Each row was made from one walk, in order. Every step used is in the known rows, and no mark comes twice. Write each row's walk.
In the rows, 128 means zero.
Known rows
fimos > fati > dibis > fego > rumef > fozo: [142 126 133 107 149  89 155 161 148 111 126 166 152 144 160 145 113 107
 117 100 120 111 152 153   4 121 120 179 113 114  75  90]
zaliz > fozo > rumef > fego: [124 117 127 115 145 143 137 113 120 111  71 105 141 143 146 152 141 121
 141 164 107 112 141 122 138 151  91 127 111  62 170 152]
sesar > fati > dibis: [126 130 147 151 149  50 141 132 145 168 139 153 133 118 129  91 104 134
 131 136 131 150 121 126 141  50 152 129 157 118 139 112]
fimos > fati > dibis: [118 147 139 118 140  66 162 135 120 124 180 166 134 141 141 127 121 118
 143 140 122 155 111 113  90  82 120 120 143 128 129 112]
dibis > fego: [157 150 151 115 106 144 129 144 106 142 118 135 116 104 141 117 144 137
 139 100 124 124 122 150 116 143 161 122 131 138 150 148]
rumef > fozo > dibis > fati > fimos: [ 83 131 132 162 136 115 116 114 145  77 137 121 141 124  95 128 142 111
 148 132 152 125 125 124 120 142 168 117 134 127 107 126]
rumef > fozo: [117 120 148 132 143 111 163 127 148 100  98 139 154 112 158 132 130 132
 127 153 122 139 157 155 111  88 128 141 125 103 119  95]
nomi > sesar > fati > dibis > fego: [183 145 166 133 135  86 151 169 142 182 106 152 114 123 135  92 123 145
 131  60 142 111 113 125  85 103 159 131 160 140 155 114]
mede > fozo > rumef > fego > dibis > fati: [121 131  94  82 113 141 123 138 101 102 108  85 135 208 112 160 142 139
 151 132 142 117  91 134 148 141 151 117 107 140 150 109]
fimos > fati > sesar: [101 123 109 153 164 119 139  95 106 184 180 166 113  97 100 131 126  99
 124 169 118 173 147 100  90  89  89 141 141 126 145 113]
mede > fozo > rumef: [ 89 126 124 108 111 169 145 105 136 101 135  96 124 139 158 147 130 129
 140 199 111 116 143 128 193 119 100 119 113  98 121 141]
fozo > dibis > fego > vevol: [165 156 119 123  70 159 116 127 101 123 121 122 129  97 136  96 115 133
 138  80 131 135 131 138 148 171 148 117 121 127 126 163]
fimos > fati > dibis > fego > vevol: [169 164 127 106 101 118 150 127  88 136 137 144 126 136 139 101 117 130
 151  98 136 151 129 121  79 151 161 126 131 131 135 132]
fati > dibis > fego: [154 150 165 107 119 111 151 163 133 145 138 140 132 134 150 112 130 150
 142  94 131 121 124 147 107 119 176 110 143 135 128 135]
fego > rumef > fozo > dibis > fati > sesar > nomi: [109  82 117 195 169 163  95 154 169 152 129 117 135 115  83 142 120 119
 124 128 134 123 147 149 135 110 105 169 141 133  65  68]
fego > dibis > fati > sesar > nomi: [114 109 110 184 172 162  92 137 122 177 131 109 112 142  79 128 132 138
 145 144 138 158 126 132 171 114 133 138 157 155 114  75]
sesar > fati > dibis > fozo: [132 120 152 115 117  97 156 127 154 129 156 145 120 106 145 120 116 135
  94 130 121 127 109 121 144  82 133 108 136 148 126 142]
vevol > fego > dibis > fati: [133 149 105 105  87 131 150 139  80 131 119 130 114 163 107 111 157 117
 177 117 124 163  96 150 150 123 160 119 136 147 117 122]
nomi > sesar: [167 130 150 128 149 126 126 121 143 147 110 131 131 115 134 113 146 144
 121  96 134 115 154 103 129 138  91 111 157 145 158 109]
fego > dibis > fozo: [126 138 114  82 101 143 121 119 109  97 150 117 114 135 162 138 128 144
  97 125 111 138 110 122 164 148 112  95 107 170 119 161]
fego > rumef > fozo > mede: [116 119 153 118 116 111 148 142 150  71 101 140 171 109 158 130 109 116
  92 205 102 144 166 147 103 102  91 143  81  92 101 120]
fozo > dibis > fego: [148 150 144 128  76 145 121 168 130 120 135 133 119  86 143 118 131 132
 127  71 120 112 107 153 143 146 138 117 122 137 125 168]
mede > fozo > rumef > fego > dibis > fati > sesar: [ 98 105  86 114 154 157 130 114 125 165 136  96 129 187  89 155 129 144
 135 166 138 132 134 119 145 108 126 122 121 126 130 101]
sesar > fati > dibis > fozo > rumef: [109 124 140 104 108 149 165 125 156 107 142 117 111 125 150 126 123 109
 137 178 114 126 120 120 191 116 102 102 136 109 102 167]
fimos > fati > dibis > fego: [153 159 152 109 116  99 162 165 109 140 152 162 116 137 148 125 133 126
 145  91 131 131 104 132  59 116 155 128 137 144 140 127]
vevol > fego > rumef > fozo > dibis > fati: [123 117 116 122  78 133 152 163 147  92 124 141 148 117 108 130 142  92
 150  93 120 116 117 172 116 118 126 148 122 117  64 116]
fego > dibis > fati: [125 157  99  98 106 126 106 143  82 111 132 111 131 166 102 122 148 122
 162 112 132 156  90 140 147 136 165 104 128 165 127 114]

Write each row's walk
[123 130  95 100 141 135 116 120 111 121 104  96 137 188 148 146 120 145
 138 145 131 132 126 124 176 156 105 120 114 103 152 150]
fozo > rumef > fego > dibis
[115 100 129 193 170 170 101 132 137 178 129 115 114 115  74 130 140 133
 146 153 137 150 135 132 165 104 135 139 160 148 124  75]
dibis > fati > sesar > nomi
[156  92 145 108 148 130 166 123 173 135  90 112 126 156 141 154 125 137
 107 125 148  84 131 102 142 135  84 122 131  98 169 142]
nomi > sesar > fati > dibis > fozo > rumef > fego
[133 130 117  89  84 153 163 116 112 115 140 135  98 131 164 125 137 140
 112 127 105 145 117 132 166 132 110 110 118 149 107 170]
vevol > fego > dibis > fozo
[158 150 118 119  68 158 120 124 108 118 124 112 130 111 145 110 111 151
 119  87 131 119 129 136 142 156 150 126 107 133 125 147]
mede > fozo > dibis > fego > vevol
[ 84 140 128 158 128 117  93 106 127  92 158 118 130 118  85 120 145 110
 151 132 150 128 114 114 144 155 167 104 137 138 120 146]
fozo > dibis > fati > fimos
[146 139 113 111 100 129  73 159 119 121 137 144 136  99 143 125 118 105
 105  71  89  94 136 148  75 175 103 158 105 126  75 164]
zaliz > fozo > dibis > fego > rumef
[121 132 167 100  73 146 157 127 129  65 131 129 134  86 157 133 131 127
  82 206 100 148 124 122 165 113  99  84  83 135 145 170]
dibis > fozo > mede
[ 91 107 111 143 124 148 120 125 147 154 169 122 133 114  82 136 130 131
 119 140 131 130 129 129 150  83 125 115 130 143 109 105]
mede > fozo > dibis > fati > sesar
[ 85 123 117 153 141 108  92 114 147  79 148 126 150 130  93 133 134 101
 134 125 147 113 136 123  98 162 152 137 126 129  83 124]
fego > rumef > fozo > dibis > fati > fimos
[152 134 119  98 122 131  80 134 118 145 145 146 137 117 137 131 124 114
 112  93 113 104 147 150  77 175 131 158 114 137  99 148]
dibis > fego > rumef
[124 132 146  89 108 109 171 129 134  96 186 156 118 124 155 148 131 122
 105 133 119 134 102 110  99 109 110 101 121 159 118 141]
fimos > fati > dibis > fozo
[151 141 121  92 129  95 103 151 119 141 171 164 135 140 140 135 114 106
 118  88 117 109 129 136  34 153 126 161 121 140  87 131]
fimos > fati > dibis > fego > rumef
[138 114 105 106 119 163 136  73 117 118  92  90 149 161 143 141 110 147
 128 167 142 118 156 115 163 159 122 132 103  83 166 136]
mede > fozo > rumef > fego > vevol
[114  97 127 107 142 150 147 100 148 114  99  96 142 165 150 178 128 153
 116 172 136  90 140 126 162 129 104 133 101  79 179 133]
mede > fozo > rumef > fego
[101 135 108 138 164 103  93  92 101 111 124 106 132 183  92 135 143 134
 148 136 165 133 113 103 115 171 183 117 131 141 158 127]
rumef > fego > dibis > fati > fimos
[122 109 122 117 154 109 123 127 156 105 115 147 166 121 156 140 116 117
 108 141 114 121 176 157  76 119 109 169 113 103  76  97]
fego > rumef > fozo
[ 94 130 131 195 176  72  94  68 117 158 129 143 107  91 102  94 120 113
 126 166 146 150 135  95 131 113 160 145 153 117 172 138]
sesar > fati > fimos
[ 90 147 100 134 162 123 100 103  89  92  99  96 123 189  98 132 152 112
 169 156 138 132 119  98 114 187 156 113 127 114 142 140]
zaliz > fozo > rumef > fego > dibis > fati > fimos
[109  94 136 204 187 163 103 114 145 188 131 122 115  98 102 128 123 143
 127 166 128 151 157 129 175  99 113 147 159 129 126  88]
fati > sesar > nomi
[147 121 104 112 124 162 130  76 114 122  90  97 150 146 135 128 118 135
 143 160 141 136 159 119 168 175 122 123 118  78 164 150]
fozo > rumef > fego > vevol
[112 104 123 208 185 149 115 119 120 181 148 140 100 103  97 137 123 116
 131 162 129 161 136 112 126 101  88 162 152 139 139  83]
fimos > fati > sesar > nomi
[115  93 104 176 179 182 104 136 135 170 106  90 114 167  80 150 130 137
 152 157 145 139 128 127 180 133 117 142 147 126 125  86]
fozo > rumef > fego > dibis > fati > sesar > nomi
[139 118 116  82 117 139 125 114 122 103 130 113 125 155 163 158 127 160
  83 115 126 118 110 121 147 153 111 106  98 154 149 159]
rumef > fego > dibis > fozo
[122 126 140 194 188  73 101  76 136 169 108 141 104 100  99  92 125 119
 122 131 157 129 147  75 111 128 134 143 168 129 178 122]
nomi > sesar > fati > fimos
[148 162 142 132  79 144 119 175 109 112 112 135 118  82 149 110 138 122
 130  70  95 111 107 147 111 145 126 121 120 125 122 167]
zaliz > fozo > dibis > fego
[138 141 147 120  74 147 127 162 137 116 137 122 119 102 152 136 124 153
 108  76 125  89 108 150 136 128 138 126 107 143 127 150]
mede > fozo > dibis > fego
[156 116 160 113 129  98 159 134 166 138 139 144 116 116 147 116 123 143
  88 105 130 113 115 104 127  93 115 105 147 158 132 128]
nomi > sesar > fati > dibis > fozo
[169 128 140 167 150  84 121 120 129 189  91 146 107  84 115  88 125 118
 117  97 140 130 126 100 126  90 107 147 165 139 184 105]
nomi > sesar > fati
[146 140 153 129  88 143 147 178 149 102 110 135 132  92 153 125 125 131
 124  68 127 105 121 166 114 128 135 133 118 122 108 144]
rumef > fozo > dibis > fego
